Known rows, with every step that occurs:
c-y-w-s-m-l: [ 18.8 -50.5   0.7  -8.3  15.7  -6.7  -0.6   4.7  14.1   4.8   5.2  -9.1
  10.3  -8.4   6.4  13.0   9.4  17.0 -15.9   8.6  25.1]
s-w: [-11.6 -19.7  -3.5   2.4  -5.6  -9.3   3.5  -6.1 -11.3   8.7  -5.4  -5.7
   9.1   1.8   3.8   8.9   7.5   0.3   3.3   5.7   4.6]
m-y-c-k-r: [  4.5 -26.7  -4.0  -5.0   0.3  -8.5 -12.6   2.7 -15.4   5.4  -8.3  -6.4
  13.7 -12.8   8.8   4.9   3.3   7.1  -1.4   2.8  13.7]
l-m-s-w: [ -9.7 -44.6  -8.0  -5.3   3.5 -14.3   4.2  -3.5 -11.4   9.4  -8.0  -9.7
  13.0   8.1   4.8   4.3  11.4   4.5   1.4   4.4  -3.3]
c-k: [ -4.2 -15.8   2.9   6.1   3.3   2.4   3.5  -0.2 -13.4   4.9  -4.9  -0.7
   5.5  -5.7  -0.4   3.9  -7.4  -8.4  -1.1   1.9  -0.2]
s-m-y-c-k: [ -6.2 -48.3   3.0   0.6   0.0  -5.4   2.4   0.5 -14.6   3.4  -2.6 -10.5
   8.0 -17.5   5.2   8.5  -3.1   1.5  -7.1   4.6   5.0]
s-m-y: [  1.4 -39.8  -7.7  -0.5  -8.6  -7.3   6.5  -3.8 -11.0   6.7  -3.2 -10.3
  11.1   0.5   6.3   3.2   1.4   0.3  -2.8   6.9  -1.8]
k-c: [  5.1  -2.9 -15.0  -4.4  -5.9 -10.4  -8.5  -1.3  -7.1   5.5 -12.4  -0.7
   8.4   4.9   5.5  -1.8   4.6   2.7  -6.1   4.1   5.9]
v-k-c-y-m-l: [  8.6 -36.4   0.8 -12.7   3.8 -10.9 -12.5   6.8  -8.1  -0.7 -11.3  -8.3
  10.8  -3.4   4.1   4.1  20.5   4.6 -18.7  -2.9  27.9]
c-y-w-s: [ 10.7 -22.4  -2.3   7.7  12.3  -3.0  -1.5   6.4   9.7   4.0   3.7  -1.2
   4.2  -5.7   6.3  14.4   2.6  13.8  -9.2   5.8  19.5]
y-m-s-w: [-14.7 -38.5  -4.0 -12.6   8.1 -10.3  -3.4   4.0 -18.9   7.8  -3.3  -9.7
   6.5   0.9   6.9   5.4  10.0  16.8   2.8   2.8   5.6]
w-y-c-k: [  0.1 -29.5   2.3   7.9   4.6 -11.0   0.4  -1.1 -12.5   1.5  -7.1   0.9
  -5.1 -20.2   8.1   6.7  -5.3   5.2  -3.2   5.9   9.1]
v-k-c: [ -1.0 -12.6  -8.7  -5.8  -4.7 -10.4  -5.2  -2.0 -11.4   3.0 -13.4  -3.4
   8.2   7.8   6.1   6.0  11.9  -9.3  -4.1  -3.6   4.2]
s-m-l: [  7.0 -33.2  -4.0 -15.1  -2.0  -9.9   3.3  -4.7  -4.6   6.8  -4.4  -9.2
   9.8   2.0   4.0   1.3   6.3   1.8  -7.5   6.7   0.2]
l-m-s-w-y-c-k: [ -9.0 -70.9   0.7   1.7  13.0 -19.0   1.7  -1.6 -14.7   4.8  -9.4  -6.9
   3.3 -15.6   8.7  10.2   6.9  10.9   0.0   6.8  10.9]
l-m-y-c-k-v: [  3.8 -43.6  -6.8   1.2   7.0 -10.6  -1.4   5.0  -7.6   1.4 -10.4 -10.0
  12.0  -4.3   8.9   1.2  -0.5  -4.5  -5.0  10.7   3.2]
y-c-k: [ -8.9 -13.4   4.3   2.7   3.5  -4.1  -1.4   2.0 -11.9   2.6  -6.1  -2.0
   1.0 -13.5   3.0   7.2  -6.2   0.4  -6.4   0.7   2.6]
k-r: [  2.0  -7.0 -10.5  -3.3  -5.1  -7.9  -8.2  -1.8  -9.1  11.0 -10.1  -0.5
   9.9   7.6   5.4   2.6   5.5   0.0   0.8   3.0   2.3]
s-w-y: [ -2.1 -35.8  -5.6   7.6  -3.2 -15.3   5.2  -9.1 -12.6   7.6  -6.1  -2.6
   2.6  -4.4   8.6   8.2   7.7   5.6   7.0  10.1  11.7]
w-y-m-s: [  4.2 -38.7  -7.4  -8.6   9.7 -13.2  -2.9   4.6 -16.9   4.3  -5.4  -2.6
  -5.9  -3.9  12.3  -0.5   2.0  21.1   0.0   5.7   3.0]
y-w: [-5.7  5.0 -3.4 -0.6  2.1 -5.2  0.4  3.3 -1.1  6.0  2.2 -1.4  3.0  3.6
  6.3 12.6 -2.0  8.0 -9.3  5.1  4.4]
l-m: [ -3.2 -19.4  -6.9   9.5  -3.7  -9.1   8.9  -4.8  -5.9   8.1  -7.2  -1.3
   5.4  11.6   2.9   3.5  -0.6  -5.0 -10.4   2.9 -13.4]
m-s-w: [ -9.2 -28.6  -6.8 -12.7   2.1  -9.9  -2.7  -1.1 -13.8   7.7  -6.4  -9.8
  11.3   1.3   5.9   3.3  11.2   9.0   9.2   5.4   3.5]

Rows:
[  4.5 -55.9  -1.9   1.2  13.0  -5.4  -5.3   6.7   9.4   3.5  -2.4  -6.6
   9.0  -4.5   6.6  23.1  14.8  -0.8 -13.5  -0.8  29.7]  v-k-c-y-w-s-m
[  9.4 -45.7  -8.6   3.3  12.2  -6.2  -7.4   7.2  12.7   6.1  -2.2  -3.7
   8.5  -8.0   6.1  15.1   7.7  10.7 -16.0   7.1  31.1]  k-c-y-w-s-m
[ -6.3 -34.6   0.0  -3.7   7.5  -3.0  -6.5  12.2 -10.2   3.6  -5.7  -5.8
   4.0  -6.6   2.6   0.4   4.8  13.4  -8.2   3.0  13.7]  c-y-m-s
[  8.9 -16.2  -3.4 -14.8   3.6 -10.6  -2.8   1.5 -11.1   4.4  -3.1  -6.1
   3.1   3.5   6.5  -0.8   4.8  16.3 -12.0   2.9   0.9]  y-m-l
[ 18.3 -33.1  -4.8  -9.8   4.4 -17.1  -1.0  -1.9 -12.1   3.0  -3.7  -2.9
  -2.8  -4.1  11.6  -1.3   5.4  21.1  -8.7   7.6   8.0]  w-y-m-l
[ -4.3 -42.9  -6.5 -11.0   3.6 -23.7  -5.7  -2.3 -12.5   4.7  -8.1  -8.0
   0.1 -13.2  14.8   6.4  13.1  22.3   6.6   9.0  13.1]  m-s-w-y-c
[  5.1 -27.8  -5.6  -6.4   6.2  -7.1  -8.0   6.7 -10.9  -0.1  -9.4  -9.9
   9.9 -11.4  10.3   0.4  -0.9  -0.8   3.7  11.8  12.3]  m-y-c-k-v
[ -4.7 -18.2  -1.0  -3.3  10.1  -4.8  -6.9   6.5  -7.0   1.6 -10.8  -3.9
   4.0  -8.5   6.5   3.9  -2.9  -6.4   1.2   9.8   8.6]  y-c-k-v
[ 12.5 -65.1  -2.5  -1.4  11.4  -6.9   2.0  -0.7  -8.1   2.9  -0.6 -10.3
   6.4 -17.6   9.8   9.3  -2.2   7.2  -2.2   3.5   3.5]  w-s-m-y-c-k
[ -3.7 -16.0  -3.8  -5.5  -4.2  -7.9  -5.8  -2.8 -11.6   8.4 -10.2  -3.6
   9.5  10.2   6.0  10.7  12.6 -11.7   2.9  -5.3   0.4]  v-k-r
[  5.1 -35.8  -5.5  -1.9  14.0  -5.7   5.3   1.2   5.9   8.2   5.8  -4.3
   1.3   1.5   9.1  17.4  -1.4  10.0  -7.5   4.8   2.2]  y-w-s-m
[ 16.4 -68.8  -7.7  -7.7  17.6  -7.0  -4.0   4.3  -3.2   1.9  -5.3 -13.0
   9.0 -12.8  13.2   5.7   0.0   1.2   5.3  11.5  10.4]  w-s-m-y-c-k-v
[ 22.2 -21.9 -12.9  -5.6  10.4  -8.8  -1.0   1.3   0.2   3.9   6.9  -6.4
   7.5   1.2  14.2  10.6   0.7  21.8  -2.3   6.7   5.8]  m-y-w-s
[ 15.4 -53.3 -10.9  -6.2   2.4 -15.7   1.0  -3.9  -4.1   3.9  -1.2 -11.4
   4.0  -7.9  14.0   7.0   4.2  15.0  -4.3   4.6  -1.7]  w-s-m-y-c
[ -4.8 -29.8  -4.2  -2.1  -1.0  -6.8   4.5   2.4  -3.5   6.6   5.4  -9.9
   9.7  -1.1   8.5  13.5  -0.1   9.6  -9.2   9.0   7.4]  s-m-y-w
[ -6.1 -75.1  -4.5  -4.2  19.4 -19.7  -3.6   3.7 -10.0   3.8 -14.0  -9.6
   5.8 -11.7  12.2   5.8   9.6   3.7   7.9  14.8  17.3]  l-m-s-w-y-c-k-v
[  4.4 -13.1  -8.2  -4.5  -8.8 -15.5  -4.1  -1.3 -11.6   2.2  -5.4  -7.7
   5.2  -5.6  11.0   1.7   3.0  13.8  -5.8   4.9  -0.9]  m-y-c
[  2.0 -30.1  -4.5   6.7   1.8 -11.9   3.2  -0.8 -15.0   5.4  -4.4   1.0
  -7.6  -3.2   9.8   4.1  -2.0  12.5  -6.2   6.1   3.0]  w-y-m
[ 18.9 -56.2 -13.3  -3.1   3.2  -8.4   6.2  -5.6  -5.2   6.4   0.0  -9.6
   8.6   0.5  10.2   3.8   2.3   7.3   1.7   6.2  -4.0]  w-s-m-y
[  8.8 -48.0  -2.2  -9.3   4.6 -20.7   1.0  -5.3 -14.6   5.6  -3.3  -7.2
   2.5  -6.4  11.2   5.1  14.3  22.7  -1.8   9.3  18.1]  s-w-y-m-l
[ -1.7  -4.7  -5.7   4.9   0.9  -5.6 -11.9   9.5   6.0   4.3  -5.5  -0.8
  10.1  -5.8   3.2   9.6   6.8   9.0 -18.1   7.3  32.6]  k-c-y-w
